Each row comes from the steps of one walk. Every step used is in the known rows, and no mark comes twice. Write the walk behind each row, first mark first.
(in the rows, 128 means zero)
Known rows
godi/setif/sipogog: 122 132 137 106 114 135 134 147 109 153 166 97 131 111 98 111 131 154
 128 111 133 129 131 141 115 148 127 122 147 133 155 126 126 115 124 113
 114 112 137 146 126 118 149 153 134 138 160 112 129 116 109 116 140 134
 156 142 120 130 116 143 126 131 121 126 122 124 142
pobale/godi/setif/sipogog: 118 126 136 110 124 119 146 143 116 148 170 98 127 113 95 118 131 155
 118 113 133 125 125 147 112 150 117 122 146 131 152 128 135 113 130 117
 128 121 135 153 128 113 160 157 131 141 163 112 130 117 107 140 150 150
 149 145 122 125 121 135 126 134 123 126 122 121 141
zeriz/sipogog: 124 137 123 107 109 145 139 151 120 115 162 97 135 112 96 111 128 145
 137 105 131 130 118 159 127 145 135 122 143 133 160 114 139 114 125 111
 113 87 134 145 125 107 163 143 130 142 145 118 138 93 123 150 157 132
 147 145 122 128 114 139 122 124 122 134 124 126 140
pobale/tate: 122 129 136 108 105 146 143 146 115 124 156 102 105 117 90 113 130 130
 123 131 130 126 128 159 125 155 124 113 140 133 158 120 145 111 118 128
 114 99 136 127 122 106 144 142 131 154 121 102 127 88 134 158 141 137
 143 138 125 124 110 148 121 128 124 127 130 119 145
tate/gubu: 122 127 125 101 110 139 128 160 118 116 166 106 114 114 98 116 130 153
 130 119 136 129 124 146 121 135 126 120 131 140 154 122 146 109 122 123
 116 107 133 115 120 109 147 144 145 148 135 128 127 103 124 139 156 138
 147 135 124 128 116 142 120 129 127 121 124 123 137
godi/pobale/tate/gubu/pufo: 121 117 128 99 120 145 139 156 113 114 165 98 98 124 107 129 129 148 121
 135 135 113 146 150 125 152 128 122 153 135 164 111 119 100 114 128 124
 133 133 119 93 108 121 133 141 156 121 108 128 149 117 134 115 114 137
 129 131 130 115 138 124 129 129 118 130 117 149
midim/pufo/gubu/tate/pobale/godi/setif: 119 106 142 104 115 135 166 133 110 156 177 94 119 116 100 125 132 142
 115 127 135 136 139 158 113 129 120 146 137 128 157 125 120 98 122 128
 153 127 135 147 114 95 149 146 151 163 150 110 149 165 117 85 111 154
 150 142 131 152 124 122 127 126 126 135 121 132 144
sipogog/setif/godi/pobale/tate: 126 140 134 105 109 136 142 145 113 136 162 92 109 143 101 123 135 130
 124 135 133 120 142 146 126 146 128 123 173 132 156 111 123 104 119 144
 120 113 136 144 116 119 123 155 137 151 110 94 128 116 122 163 98 136
 135 139 129 129 125 140 120 130 121 125 133 119 150
duru/purig: 121 124 137 105 95 147 140 154 119 123 181 96 121 105 85 110 128 137 127
 124 136 139 141 154 123 134 128 117 147 142 158 128 144 109 123 118 99
 82 137 122 128 99 144 150 128 141 125 125 131 109 128 153 147 156 140
 155 123 123 109 141 115 124 133 130 125 126 139
vuvem/gubu/tate: 119 113 115 104 110 161 137 152 119 121 161 95 98 131 97 117 128 145 120
 111 133 132 123 159 126 151 129 121 129 134 156 126 140 103 126 123 121
 102 132 126 119 102 136 141 143 142 118 115 120 101 130 122 126 140 143
 146 130 135 113 146 122 118 127 125 125 121 142
tate/pobale/godi/setif: 130 115 148 105 119 111 149 143 113 154 177 96 125 135 97 123 137 144
 111 126 128 136 120 150 111 143 122 132 138 137 152 128 121 105 122 121
 136 109 140 138 129 103 158 155 133 142 145 123 142 120 129 126 106 163
 155 142 127 131 122 128 119 130 127 120 121 130 141
zeriz/sipogog/setif/godi/pobale/tate: 126 149 123 106 112 142 143 147 115 122 159 92 129 136 107 126 133 137
 143 122 128 119 144 148 130 148 136 124 180 128 160 111 114 108 120 130
 121 98 133 161 118 122 139 152 138 149 119 92 129 109 112 179 108 126
 142 140 127 132 126 134 125 125 118 134 132 122 148
mifu/vuvem/gubu/tate/pobale: 130 103 111 98 105 146 141 154 112 130 160 93 102 150 100 115 131 141
 111 118 126 140 118 131 119 154 133 124 115 134 155 137 126 109 126 125
 131 96 134 128 109 99 133 142 143 144 132 122 130 126 143 136 78 124
 135 133 129 142 114 154 126 122 123 116 124 120 140
duru/mifu/vuvem/gubu: 121 106 112 101 113 137 127 157 122 125 163 95 124 129 100 108 130 149
 116 104 127 138 112 122 114 154 127 103 127 138 148 131 146 122 121 122
 122 54 140 116 100 101 143 140 140 138 133 128 129 88 132 171 137 131
 139 144 124 137 113 167 119 125 117 116 130 112 135
tate/pobale/godi: 129 112 135 108 114 116 146 149 113 130 172 97 126 128 88 122 135 139
 109 129 125 133 114 157 116 147 123 131 129 135 152 117 132 109 126 125
 131 122 136 129 126 103 153 153 128 146 133 133 140 116 137 150 116 160
 139 144 127 129 120 135 120 128 125 124 124 123 136
midim/pufo/gubu: 118 121 131 102 102 149 145 145 114 125 158 98 121 94 92 110 128 148 138
 122 137 134 137 162 120 132 128 128 147 129 160 112 153 114 118 126 128
 96 139 128 107 105 153 138 146 159 151 121 128 124 119 117 152 145 138
 148 123 139 123 147 123 132 124 140 126 131 142
sipogog/setif/godi: 127 138 134 107 108 132 131 150 115 136 159 93 119 141 95 118 135 143
 128 111 130 128 136 148 121 139 135 127 161 135 150 120 145 110 123 135
 118 110 139 153 129 116 144 163 136 147 138 118 131 108 133 137 152 149
 138 152 125 128 122 144 114 130 120 124 129 123 143
godi/setif/sipogog/zeriz: 119 138 161 110 123 143 134 141 107 147 140 101 129 114 100 114 135 159
 127 116 134 122 131 136 120 151 130 119 140 134 149 143 130 115 123 112
 116 116 137 154 136 115 153 156 135 143 169 117 123 130 111 123 151 119
 156 139 121 125 116 140 123 134 119 125 125 125 143
purig/duru/mifu/vuvem/gubu: 118 101 88 102 106 137 131 155 126 131 156 97 126 129 99 101 132 144 126
 100 128 129 117 125 111 145 121 107 127 136 152 127 152 119 122 117 117
 41 137 111 95 99 153 143 134 135 140 118 122 78 133 181 137 137 143 142
 120 139 112 165 119 120 115 124 124 116 136
zeriz/sipogog/setif/godi: 128 153 129 109 114 136 131 151 116 126 156 92 132 134 105 117 134 148
 137 101 127 124 135 152 127 138 138 128 167 133 157 119 134 115 127 122
 124 102 137 166 129 116 159 155 138 145 144 108 135 103 127 149 152 134
 144 144 122 131 122 135 120 124 118 132 124 125 144
purig/duru/mifu/vuvem/gubu/pufo: 115 101 93 101 116 142 132 154 128 128 153 93 117 129 101 107 133 149
 119 94 126 119 128 132 111 152 126 116 136 136 154 116 144 113 115 116
 126 59 138 117 82 97 146 137 130 141 142 115 123 118 135 166 133 119
 138 144 121 143 112 163 117 119 113 127 123 116 142
pobale/godi/setif/sipogog/zeriz: 120 128 155 111 132 129 142 137 111 138 144 102 130 115 101 122 136 159
 121 122 135 122 127 141 114 145 123 123 140 131 146 141 132 114 126 114
 129 119 136 161 140 107 166 156 133 143 173 115 130 126 109 136 147 135
 150 147 123 123 121 128 126 139 119 122 123 122 144
setif/godi/pobale/tate/gubu/vuvem: 132 114 99 103 103 153 153 156 116 102 168 112 96 137 111 127 132 131
 144 139 137 123 143 132 121 135 123 117 150 132 156 133 117 98 115 142
 125 120 133 128 109 102 125 144 149 157 117 97 126 109 104 145 114 122
 137 132 128 145 121 133 126 132 124 117 128 117 142
pufo/gubu/tate/pobale/godi/setif/sipogog: 120 116 128 105 118 127 162 133 105 157 179 95 118 117 103 124 134 145
 111 121 127 132 146 145 114 134 120 143 136 125 150 131 124 100 131 115
 154 156 130 154 128 95 148 156 149 148 158 110 152 159 111 84 119 137
 150 135 127 146 118 123 133 135 124 138 124 126 141
pufo/gubu: 121 121 122 101 96 143 143 149 119 119 163 100 113 103 92 113 133 138
 131 123 135 125 135 154 123 134 132 124 139 133 156 120 157 106 123 122
 126 104 139 125 122 103 150 142 143 147 145 120 139 95 129 122 151 136
 141 146 122 126 119 142 119 134 125 134 131 126 141
setif/godi/pobale/tate/gubu/pufo: 123 112 122 103 121 150 142 154 108 108 164 98 94 134 112 133 130 151
 121 134 131 113 147 151 124 143 123 121 165 134 161 113 114 94 114 140
 135 140 133 128 95 108 111 140 144 160 123 104 121 145 118 143 105 113
 129 133 132 135 121 135 121 135 125 115 126 112 149
midim/pufo: 123 126 138 108 107 143 140 150 112 130 159 96 124 105 84 109 127 148
 125 116 135 134 124 159 123 146 131 123 143 134 157 110 142 117 119 126
 113 89 138 136 109 108 147 144 133 156 146 122 127 125 121 134 151 150
 141 153 123 137 119 150 121 126 123 131 124 127 142
godi/pobale: 127 119 126 101 102 136 138 157 117 126 167 90 134 122 91 117 131 138
 125 125 138 125 124 148 125 147 129 119 143 136 157 106 130 107 118 124
 108 89 137 123 113 114 132 145 130 136 124 121 132 109 118 150 94 138
 138 150 127 126 122 141 117 128 124 124 130 128 145
sipogog/setif/godi/pobale/tate/gubu/vuvem/mifu: 127 128 102 100 112 154 131 155 116 126 175 110 107 152 125 124 137 139
 142 130 135 117 143 110 121 132 125 126 159 130 146 124 108 101 113 143
 146 120 132 138 110 111 119 147 149 160 107 100 132 99 110 152 104 137
 143 135 128 150 118 131 122 129 123 123 134 126 144
pobale/godi/setif: 121 119 141 108 118 120 143 146 122 141 169 98 121 114 93 119 135 147
 114 116 134 125 119 154 114 138 118 121 143 135 157 120 135 102 123 120
 126 102 140 143 129 105 166 150 132 141 150 111 135 107 119 142 139 165
 149 147 127 118 122 131 116 129 126 124 124 125 142

Write each row's walk
120 136 143 110 117 148 134 145 106 117 139 102 129 109 93 114 134 154
 123 126 132 126 125 146 123 149 131 120 133 132 143 136 146 120 124 113
 117 119 135 150 132 110 151 153 132 145 158 123 131 110 124 127 160 114
 142 144 120 131 114 145 126 136 119 125 125 121 144 -> setif/sipogog/zeriz
125 115 106 102 88 148 152 151 124 112 166 110 105 116 92 111 135 130
 143 121 140 127 139 142 122 137 135 125 139 132 151 130 149 104 119 122
 128 114 140 131 127 91 146 142 146 147 152 117 146 101 119 98 152 133
 142 147 122 136 119 140 121 131 123 133 132 135 141 -> pufo/gubu/vuvem
128 115 129 108 117 127 152 146 110 130 177 94 116 138 95 124 133 130
 101 126 126 139 121 161 120 141 126 133 122 134 150 113 129 102 130 127
 141 129 132 142 129 86 147 151 132 149 128 122 147 135 140 115 105 153
 139 141 130 140 115 129 123 123 125 123 121 123 142 -> gubu/tate/pobale/godi
124 100 125 99 122 129 142 144 117 148 165 95 112 149 109 123 134 146
 109 116 127 137 120 129 107 152 119 129 121 133 155 146 110 103 127 122
 147 96 136 146 111 100 150 146 144 140 145 111 129 135 129 136 79 149
 146 135 132 139 120 140 126 126 125 111 121 121 142 -> mifu/vuvem/gubu/tate/pobale/godi/setif
125 130 128 101 126 142 136 151 110 128 160 92 93 144 113 135 134 147
 127 132 131 108 155 146 126 144 131 132 175 132 159 113 119 99 113 139
 131 140 133 141 96 114 114 148 147 161 117 105 126 160 116 142 113 119
 133 134 133 138 124 134 122 129 124 117 131 115 150 -> sipogog/setif/godi/pobale/tate/gubu/pufo
128 119 134 106 105 137 144 149 108 133 169 94 112 138 97 116 132 129
 105 121 128 141 129 155 125 152 137 130 122 136 155 116 125 100 127 125
 122 126 133 132 129 101 134 149 135 149 128 125 141 131 138 101 108 140
 146 137 128 144 110 139 121 120 123 126 123 129 143 -> gubu/tate/pobale
123 111 107 100 103 153 131 155 122 122 155 97 102 134 101 113 130 144
 120 102 135 132 118 138 119 156 133 115 126 133 156 132 136 110 125 125
 128 82 135 137 109 105 144 142 141 142 128 117 128 108 131 153 109 126
 129 139 128 135 117 160 123 124 122 116 126 117 145 -> mifu/vuvem/gubu/tate
123 123 153 110 132 133 149 134 104 154 152 97 122 135 103 127 138 150
 103 127 128 134 131 144 117 149 125 136 128 127 143 139 111 107 130 116
 138 150 131 167 141 94 150 159 136 149 159 114 138 160 117 100 115 128
 151 136 127 142 114 122 131 130 121 123 121 126 146 -> gubu/tate/pobale/godi/setif/sipogog/zeriz
125 137 123 101 118 135 133 151 111 130 167 98 103 143 110 129 131 147
 133 138 135 115 145 136 124 141 129 124 165 133 154 122 127 106 116 145
 125 117 132 130 111 117 127 152 152 155 111 98 122 120 111 162 106 126
 138 127 129 135 126 136 123 130 125 121 132 119 144 -> sipogog/setif/godi/pobale/tate/gubu
125 120 111 102 101 150 139 157 123 107 167 116 102 127 100 116 133 141
 141 123 140 133 127 136 121 135 133 122 126 137 153 133 139 105 118 122
 120 113 135 125 123 95 146 143 145 150 144 125 135 104 115 111 162 130
 150 138 123 140 113 140 121 125 126 119 125 131 137 -> tate/gubu/vuvem
121 141 123 103 128 146 138 151 115 114 162 93 109 143 122 135 131 157
 139 125 128 105 155 147 130 146 135 136 179 129 163 113 112 101 114 129
 143 127 131 160 97 117 127 144 146 159 126 97 130 158 110 161 115 107
 139 132 130 139 123 128 126 127 122 127 130 122 148 -> zeriz/sipogog/setif/godi/pobale/tate/gubu/pufo
122 113 111 105 98 153 134 155 119 123 173 112 122 128 102 106 137 132
 136 106 133 131 120 128 123 138 131 121 124 133 146 113 129 103 116 123
 133 105 138 124 125 103 140 144 128 147 131 125 144 74 127 127 146 148
 143 154 121 139 110 140 115 127 122 126 129 136 142 -> gubu/vuvem/mifu
129 119 113 101 109 145 141 155 110 116 164 102 105 126 106 129 128 141
 133 140 135 122 137 145 123 137 119 117 157 134 157 122 128 101 119 142
 120 114 131 118 107 111 124 146 147 154 110 103 114 103 116 171 108 127
 131 130 131 133 122 137 123 133 126 116 130 112 142 -> setif/godi/pobale/tate/gubu
122 120 132 101 116 144 130 159 116 115 166 100 101 121 100 123 129 158
 125 114 133 118 135 153 125 143 130 126 140 139 159 115 144 102 116 121
 122 135 134 123 107 105 139 137 141 152 141 127 134 141 128 118 157 120
 143 137 126 134 113 141 120 128 128 124 124 120 143 -> tate/gubu/pufo
118 108 102 101 95 157 140 150 120 121 170 111 116 115 106 106 136 132
 144 113 138 130 133 127 120 131 128 126 131 131 146 119 142 102 117 122
 150 109 139 120 120 97 144 142 141 149 142 119 152 78 125 106 150 140
 141 149 121 139 113 140 119 132 123 138 131 137 139 -> pufo/gubu/vuvem/mifu
123 117 123 103 108 148 145 152 110 134 168 91 107 145 97 118 132 138
 109 122 127 143 123 154 122 154 131 132 123 135 155 128 124 105 127 129
 127 114 133 122 121 99 128 146 142 144 120 128 130 115 142 114 102 139
 147 138 131 144 113 145 126 116 127 126 123 125 142 -> vuvem/gubu/tate/pobale
129 144 100 106 115 152 146 152 119 107 172 107 107 153 119 128 132 136
 159 132 134 118 143 129 130 133 133 130 172 128 157 133 107 106 115 132
 131 116 129 157 112 109 134 148 154 153 125 94 131 121 98 159 129 116
 145 132 126 147 123 124 130 123 120 127 131 128 145 -> zeriz/sipogog/setif/godi/pobale/tate/gubu/vuvem
124 119 137 109 122 125 153 138 103 157 177 92 124 130 103 123 131 143
 103 116 126 139 129 146 113 147 122 135 130 128 149 128 111 101 131 118
 143 152 131 154 133 101 145 162 135 145 154 115 140 153 112 100 110 141
 152 139 126 146 116 126 129 126 123 126 118 123 145 -> gubu/tate/pobale/godi/setif/sipogog
122 113 98 100 107 156 136 155 118 114 180 116 111 131 115 119 134 135
 141 131 137 122 129 118 124 140 122 123 136 130 150 117 110 101 110 130
 143 111 132 113 105 99 122 133 142 157 110 105 135 91 111 154 107 133
 144 134 128 143 112 135 125 128 127 124 134 130 141 -> godi/pobale/tate/gubu/vuvem/mifu
126 113 107 100 104 152 151 152 118 108 175 114 97 131 101 122 131 133
 143 142 140 123 135 132 126 146 126 122 141 133 159 127 118 102 113 129
 125 114 132 120 108 101 126 137 148 156 115 105 128 114 105 140 120 120
 145 133 129 140 118 133 126 125 125 121 131 128 144 -> godi/pobale/tate/gubu/vuvem
122 107 121 106 114 140 162 138 107 131 173 95 114 119 98 123 130 136
 113 128 131 140 139 164 118 129 127 145 134 127 153 118 132 105 128 129
 152 135 133 142 108 87 151 142 147 167 141 118 146 158 125 101 118 151
 137 145 130 158 123 131 129 127 123 138 123 129 143 -> midim/pufo/gubu/tate/pobale/godi
119 118 125 106 126 135 148 141 105 157 177 93 112 140 102 124 130 152
 104 118 127 137 126 146 112 151 120 136 132 129 151 140 114 109 128 124
 140 133 131 148 120 97 138 157 143 141 146 116 125 140 119 111 101 143
 158 140 130 147 116 132 135 125 127 125 120 121 140 -> vuvem/gubu/tate/pobale/godi/setif/sipogog
